Each row was made from one walk, in order. Every step used is in the known rows, and no mark comes twice. Write each row's walk.
Known rows
x > d > m: |  -4 |  12 | -13 | -16 |  -2 |   5 |   7 |  -3 | -14 |  20 | -11 | -14 | -12 |   7 |  12 |  -5 |  -8 |  -4 |   2 |  -5 |  -2 |  10 |
n > d > m > x: |  -5 |  22 | -11 |  -1 |  -1 |  -4 |   0 |   4 | -10 |  16 |  -9 | -18 | -12 |  13 |  14 |  -4 |  -8 |   0 |   3 |  -6 |   3 |  11 |
n > d: | -15 |  14 |  -8 |   7 |   5 |  -2 |  -5 |  -3 |  -7 |  17 | -15 | -28 | -10 |  11 |   9 |   3 | -13 |   3 |   4 | -10 |  -6 |  10 |
d > m > n: |  -9 |   5 | -10 |   2 |   2 |  -8 |   5 |   1 |  -6 |  13 | -11 | -16 | -13 |   9 |   9 |  -7 |  -7 |  -5 |   4 |  -7 |  -1 |   6 |
f > u > d > m > n: | -12 |   6 |  -9 |  -2 |  -1 |  -2 |  10 |  -2 |  -6 |   4 |   3 | -13 |  -5 |   8 |  15 |  -5 |  -3 |  -3 |   6 |  -2 |  -1 |   4 |
n > f > u > d: | -17 |  10 | -11 |  11 |  -4 |  -1 |   1 |  -9 |  -8 |   9 |  -6 | -31 |  -3 |   8 |  11 |   5 | -11 |   3 |   8 |  -1 | -10 |   9 |
f > u: | -11 |  15 | -15 |  20 |   3 |  -5 |   0 |  -7 |  -9 |  13 |  -7 | -23 |  -2 |   5 |   5 |   3 |  -5 |   0 |   3 |  -6 | -13 |   7 |
d > f: | -12 |   7 | -15 |  12 |   0 |  -8 |   1 |  -1 |  -8 |  17 | -20 | -26 |  -9 |   3 |  11 |  -1 | -11 |   2 |   6 |  -2 | -11 |   9 |
n > f: | -14 |   9 | -12 |  17 |  -1 |  -7 |  -4 |  -6 |  -8 |  20 | -20 | -34 | -11 |  10 |   5 |   3 | -14 |   0 |   5 |  -5 | -10 |  11 |
u > m > d > x: |  -8 |  18 |  -8 | -11 |   2 |   0 |  17 |   3 | -17 |  19 | -12 | -26 |  -6 |  13 |   7 |  -1 |  -3 |  -9 |  -3 |  -4 |   2 |   9 |
d > m: |  -9 |  12 | -15 |   0 |   1 |  -7 |   2 |  -1 | -12 |  21 | -15 | -17 | -11 |  10 |  11 |  -6 |  -7 |  -4 |   0 |  -7 |  -6 |   7 |
x > d > m > n > f > u: |  -4 |   5 |  -5 |   2 |  -3 |   2 |  15 |  -4 |  -7 |   3 |   1 | -11 | -12 |   5 |   9 |  -4 | -12 |  -3 |  12 |   2 |  -1 |   9 |
m > x: |  -6 |  21 | -18 |  13 |  -1 |  -5 |  -6 |  -2 |  -9 |  21 | -14 | -31 |  -7 |   7 |   5 |   1 |  -3 |   0 |   1 |  -7 |  -4 |  11 |
f > u > m > d > x: |  -8 |  20 |  -7 |  -1 |   3 |  -1 |  22 |   1 | -16 |  11 |  -2 | -19 |  -1 |  10 |   7 |   0 |  -1 |  -9 |  -1 |  -1 |  -2 |   8 |
u > d > x: | -12 |  17 | -17 |  -4 |  -4 |   6 |  -2 |  -1 | -12 |  20 | -11 | -35 |  -5 |   7 |  12 |   2 |  -3 |  -1 |   1 |  -5 |   1 |   9 |
u > m > n: | -15 |   7 |  -4 |   7 |   5 |  -7 |   8 |   0 |  -6 |  14 | -15 | -21 |  -6 |   6 |   3 |   0 |  -5 |  -2 |   0 |  -8 |  -3 |   7 |
u > d > f > n: | -12 |   5 | -17 |  14 |   0 |  -3 |   3 |  -5 |  -6 |  10 |  -8 | -27 |  -8 |   0 |  16 |   2 |  -8 |   5 |  13 |  -1 | -10 |  11 |
x > d > m > n > f: |  -6 |   2 |  -5 |  -7 |  -4 |   1 |   9 |  -2 |  -7 |  11 | -10 | -17 | -17 |   7 |   9 |  -6 | -14 |  -3 |  10 |  -1 |   2 |  11 |
x > d > f > u: |  -5 |   9 | -13 |   6 |  -1 |   4 |   9 |  -5 | -10 |   8 |  -6 | -17 |  -5 |  -3 |  12 |   1 |  -9 |   3 |  11 |   3 | -12 |  11 |
n > f > d > m > x: |  -5 |  16 | -14 |  -1 |  -2 |  -2 |   4 |   3 |  -8 |  14 | -13 | -18 |  -8 |  12 |   9 |  -6 |  -7 |  -2 |   7 |   5 |   4 |  10 |
m > n > f: | -14 |   2 |  -7 |  19 |   0 |  -9 |   0 |  -5 |  -2 |  12 | -16 | -32 | -13 |   9 |   2 |   1 | -14 |   0 |   9 |  -5 |  -4 |   9 |
u > m > n > f > d: | -18 |   3 |   1 |   5 |   6 |  -2 |  11 |   0 |  -2 |   8 | -16 | -21 |  -4 |  10 |   3 |   0 |  -9 |   0 |   7 |   2 |   2 |   7 |
d > f > u > m > n: | -13 |   4 |  -5 |  18 |   4 |  -9 |  18 |   1 |  -4 |   1 |  -7 | -10 |  -3 |  -1 |   8 |  -1 |  -6 |   1 |   7 |   2 |  -8 |   6 |
x > d > m > n: |  -3 |   5 |  -7 | -14 |  -1 |   4 |   9 |  -1 |  -8 |  14 |  -8 | -13 | -14 |   6 |  10 |  -7 |  -8 |  -5 |   6 |  -5 |   3 |   9 |
x > d > f > u > m: |  -9 |  10 |  -7 |   1 |   0 |   2 |  19 |  -3 | -11 |   9 |  -7 |  -9 |  -2 |  -4 |  12 |   2 |  -7 |   2 |   5 |   3 | -10 |  10 |

Which walk is each row?
|   0 |  15 | -15 |  -1 |  -6 |   3 |   3 |   0 | -10 |  16 | -12 | -25 | -10 |  -3 |  11 |  -1 |  -7 |   3 |   9 |   2 |  -3 |  15 | => m > x > d > f
| -16 |  11 |   3 |  13 |   8 |  -4 |  12 |  -1 |  -3 |   1 |  -2 | -13 |  -3 |   9 |   7 |   4 |  -8 |   2 |   5 |  -7 |  -3 |   6 | => f > u > m > n > d
|  -9 |  13 |  -5 |   9 |   4 |   0 |   0 |   4 |  -5 |  11 |  -8 | -28 | -12 |  10 |   7 |   1 |  -9 |   0 |   8 |  -8 |   7 |   9 | => m > n > d > x
|   1 |  18 | -15 |   9 |  -5 |   3 |   8 |  -2 |  -9 |   7 |  -2 | -18 |  -5 |  -5 |  11 |   1 |  -5 |   4 |  10 |   5 |  -7 |  13 | => m > x > d > f > u
| -16 |   6 | -15 |  -2 |  -4 |  -1 |   0 |  -3 |  -8 |  15 | -17 | -30 |  -7 |   3 |  17 |   0 |  -9 |   3 |   7 |   0 |  -9 |   9 | => u > d > f
|  -2 |  25 |  -8 |   3 |  -2 |   6 |  13 |  -4 | -12 |  11 |  -1 | -15 |   0 |   0 |   6 |   3 |   0 |   1 |  -1 |  -2 |  -3 |  12 | => f > u > m > x > d
| -13 |  11 | -14 | -14 |  -3 |   0 |   2 |  -2 | -12 |  19 | -11 | -21 |  -9 |  11 |  18 |  -5 |  -6 |  -3 |   1 |  -5 |  -3 |   7 | => u > d > m
| -14 |  10 | -10 |  18 |   3 |  -9 |  15 |  -1 | -10 |   9 | -11 | -12 |  -1 |   0 |  10 |   1 |  -6 |   1 |   3 |   2 | -13 |   7 | => d > f > u > m
| -10 |  15 | -10 |  23 |   9 |  -3 |  -2 |  -6 |  -5 |  13 |  -6 | -26 | -10 |   8 |   7 |   5 | -12 |   4 |  10 | -11 |  -7 |  12 | => f > n > d
|  -3 |  16 |  -9 |  -5 |  -5 |   3 |  13 |   2 | -11 |  15 | -15 | -18 |  -7 |  -3 |  11 |   0 |  -6 |   2 |   4 |   2 |  -2 |  14 | => u > m > x > d > f
|  -9 |   4 |  -8 |  -8 |   6 |   0 |   6 |   2 |  -4 |  10 |  -9 | -11 |  -8 |  12 |  10 |  -8 |  -5 |  -5 |   7 |  -1 |   4 |   4 | => f > d > m > n
|  -7 |   7 | -13 |  -5 |  -3 |   3 |   4 |  -3 | -10 |  17 | -16 | -24 | -11 |  -2 |  11 |   0 | -12 |   2 |   8 |   0 |  -8 |  12 | => x > d > f
|  -2 |   7 | -15 |  12 |   2 |   2 |   7 |  -6 |  -8 |  12 |  -7 | -21 | -11 |  -5 |  10 |   1 | -10 |   3 |  14 |  -1 |  -9 |  14 | => x > d > f > n
| -10 |   8 |  -7 |  10 |   3 |   3 |   3 |   3 |  -3 |   9 | -11 | -30 |  -7 |   9 |   3 |  -1 |  -8 |  -1 |  11 |   4 |   8 |   8 | => m > n > f > d > x
|  -4 |  22 |  -8 |  -7 |  -3 |   6 |   8 |  -1 | -13 |  20 | -12 | -21 |  -5 |   3 |   6 |   2 |  -3 |   0 |  -2 |  -5 |   0 |  13 | => u > m > x > d
| -11 |  14 |  -8 |  -4 |   3 |  -4 |   2 |   1 | -10 |  16 | -12 | -16 | -13 |  14 |  15 |  -3 | -12 |  -1 |   3 |  -8 |  -2 |   9 | => n > d > m
| -12 |   4 |  -4 |  20 |   6 |  -7 |   7 |   0 |   0 |  -3 |  -3 | -17 |  -9 |   3 |  12 |   1 | -12 |   5 |  16 |  -1 |  -6 |   7 | => m > n > d > f > u
| -14 |  10 | -12 |   0 |  -6 |  -2 |   8 |  -5 | -11 |   8 |  -4 | -19 |  -6 |  11 |  17 |  -2 | -10 |  -1 |   6 |   2 |  -7 |   8 | => n > f > u > d > m
|  -9 |   5 | -12 |  -5 |   1 |  -7 |  10 |  -2 | -11 |  15 | -16 | -28 | -12 |   8 |  12 |  -3 | -11 |  -4 |   9 |   0 | -10 |  10 | => m > d > f
|  -3 |  20 | -18 |   3 |  -3 |  -6 |   1 |   2 | -12 |  19 | -12 | -19 | -11 |  10 |  10 |  -6 |  -3 |  -4 |   0 |  -5 |  -1 |  10 | => d > m > x
|  -9 |  17 |  -5 |   5 |   0 |  -3 |  23 |   0 | -15 |   9 |  -4 | -23 |  -4 |  12 |   7 |   1 |  -7 |  -8 |   3 |   3 |  -3 |  10 | => n > f > u > m > d > x
| -12 |   9 |  -9 |  15 |  -5 |   2 |   6 |  -2 |  -5 |   2 |   0 | -31 |  -5 |   6 |   8 |   2 |  -7 |   0 |  11 |   2 |   2 |   8 | => m > n > f > u > d > x
| -10 |  11 | -13 |  -9 |   5 |   0 |   4 |   0 |  -9 |  17 | -13 | -12 |  -5 |  12 |  12 |  -7 |  -5 |  -4 |   3 |  -1 |  -1 |   6 | => f > d > m
|  -9 |   4 |  -8 |  17 |   1 | -10 |  11 |  -2 |  -5 |   4 |  -3 | -13 | -10 |   9 |   8 |  -5 | -11 |  -3 |   9 |   1 |  -4 |   6 | => d > m > n > f > u
| -12 |  12 | -12 |  26 |   0 |  -7 |   1 |  -8 |  -7 |  11 |  -9 | -26 |  -5 |   7 |   5 |   4 | -12 |   1 |   7 |  -2 | -13 |   9 | => n > f > u
| -13 |  16 | -14 |  13 |  -6 |   3 |   4 |  -4 | -11 |   9 |  -3 | -32 |  -3 |   6 |  11 |   4 |  -7 |   1 |   7 |   3 |  -3 |   9 | => n > f > u > d > x
| -13 |  11 |  -5 | -12 |   4 |  -5 |  15 |  -3 | -14 |  19 | -15 | -24 |  -6 |  13 |   7 |   0 |  -7 |  -7 |  -2 |  -7 |  -7 |   9 | => u > m > d
| -17 |   3 |  -1 |  14 |   2 |  -9 |   9 |  -2 |  -4 |  11 | -17 | -25 | -10 |   8 |   2 |   1 | -12 |  -1 |   4 |  -5 |  -3 |   9 | => u > m > n > f
| -14 |  17 |  -9 |  16 |   4 |  -5 |  11 |  -4 | -11 |  13 |  -8 | -15 |   2 |   5 |   6 |   3 |  -3 |  -1 |  -3 |  -6 | -11 |   7 | => f > u > m
| -15 |   8 | -11 |   6 |   4 |  -1 |  -2 |  -5 |  -6 |  16 | -18 | -29 |  -5 |  11 |   5 |   1 | -12 |   1 |   8 |   1 |  -5 |   9 | => n > f > d
| -14 |   9 |  -9 |   7 |   3 |  -5 |   0 |   0 |  -6 |  13 | -18 | -25 | -11 |   6 |  14 |   1 | -15 |   5 |  10 |  -3 |  -8 |  11 | => n > d > f
| -11 |  17 |   1 |  15 |   6 |  -1 |  15 |   5 |  -6 |   2 |   1 | -14 |  -3 |   7 |   6 |   2 |  -4 |   0 |   4 |  -4 |   5 |   7 | => f > u > m > n > d > x
| -17 |   3 |   3 |   5 |   5 |  -7 |  12 |   4 |  -3 |   5 | -15 | -16 | -10 |   5 |  12 |  -1 | -12 |   3 |   9 |  -3 |  -1 |   8 | => u > m > n > d > f
|   1 |  16 | -11 |   9 |  -1 |   2 |  16 |   0 |  -9 |  11 |  -6 | -16 |  -8 |  -7 |   8 |   1 |  -4 |   3 |  10 |   2 |  -3 |  16 | => u > m > x > d > f > n
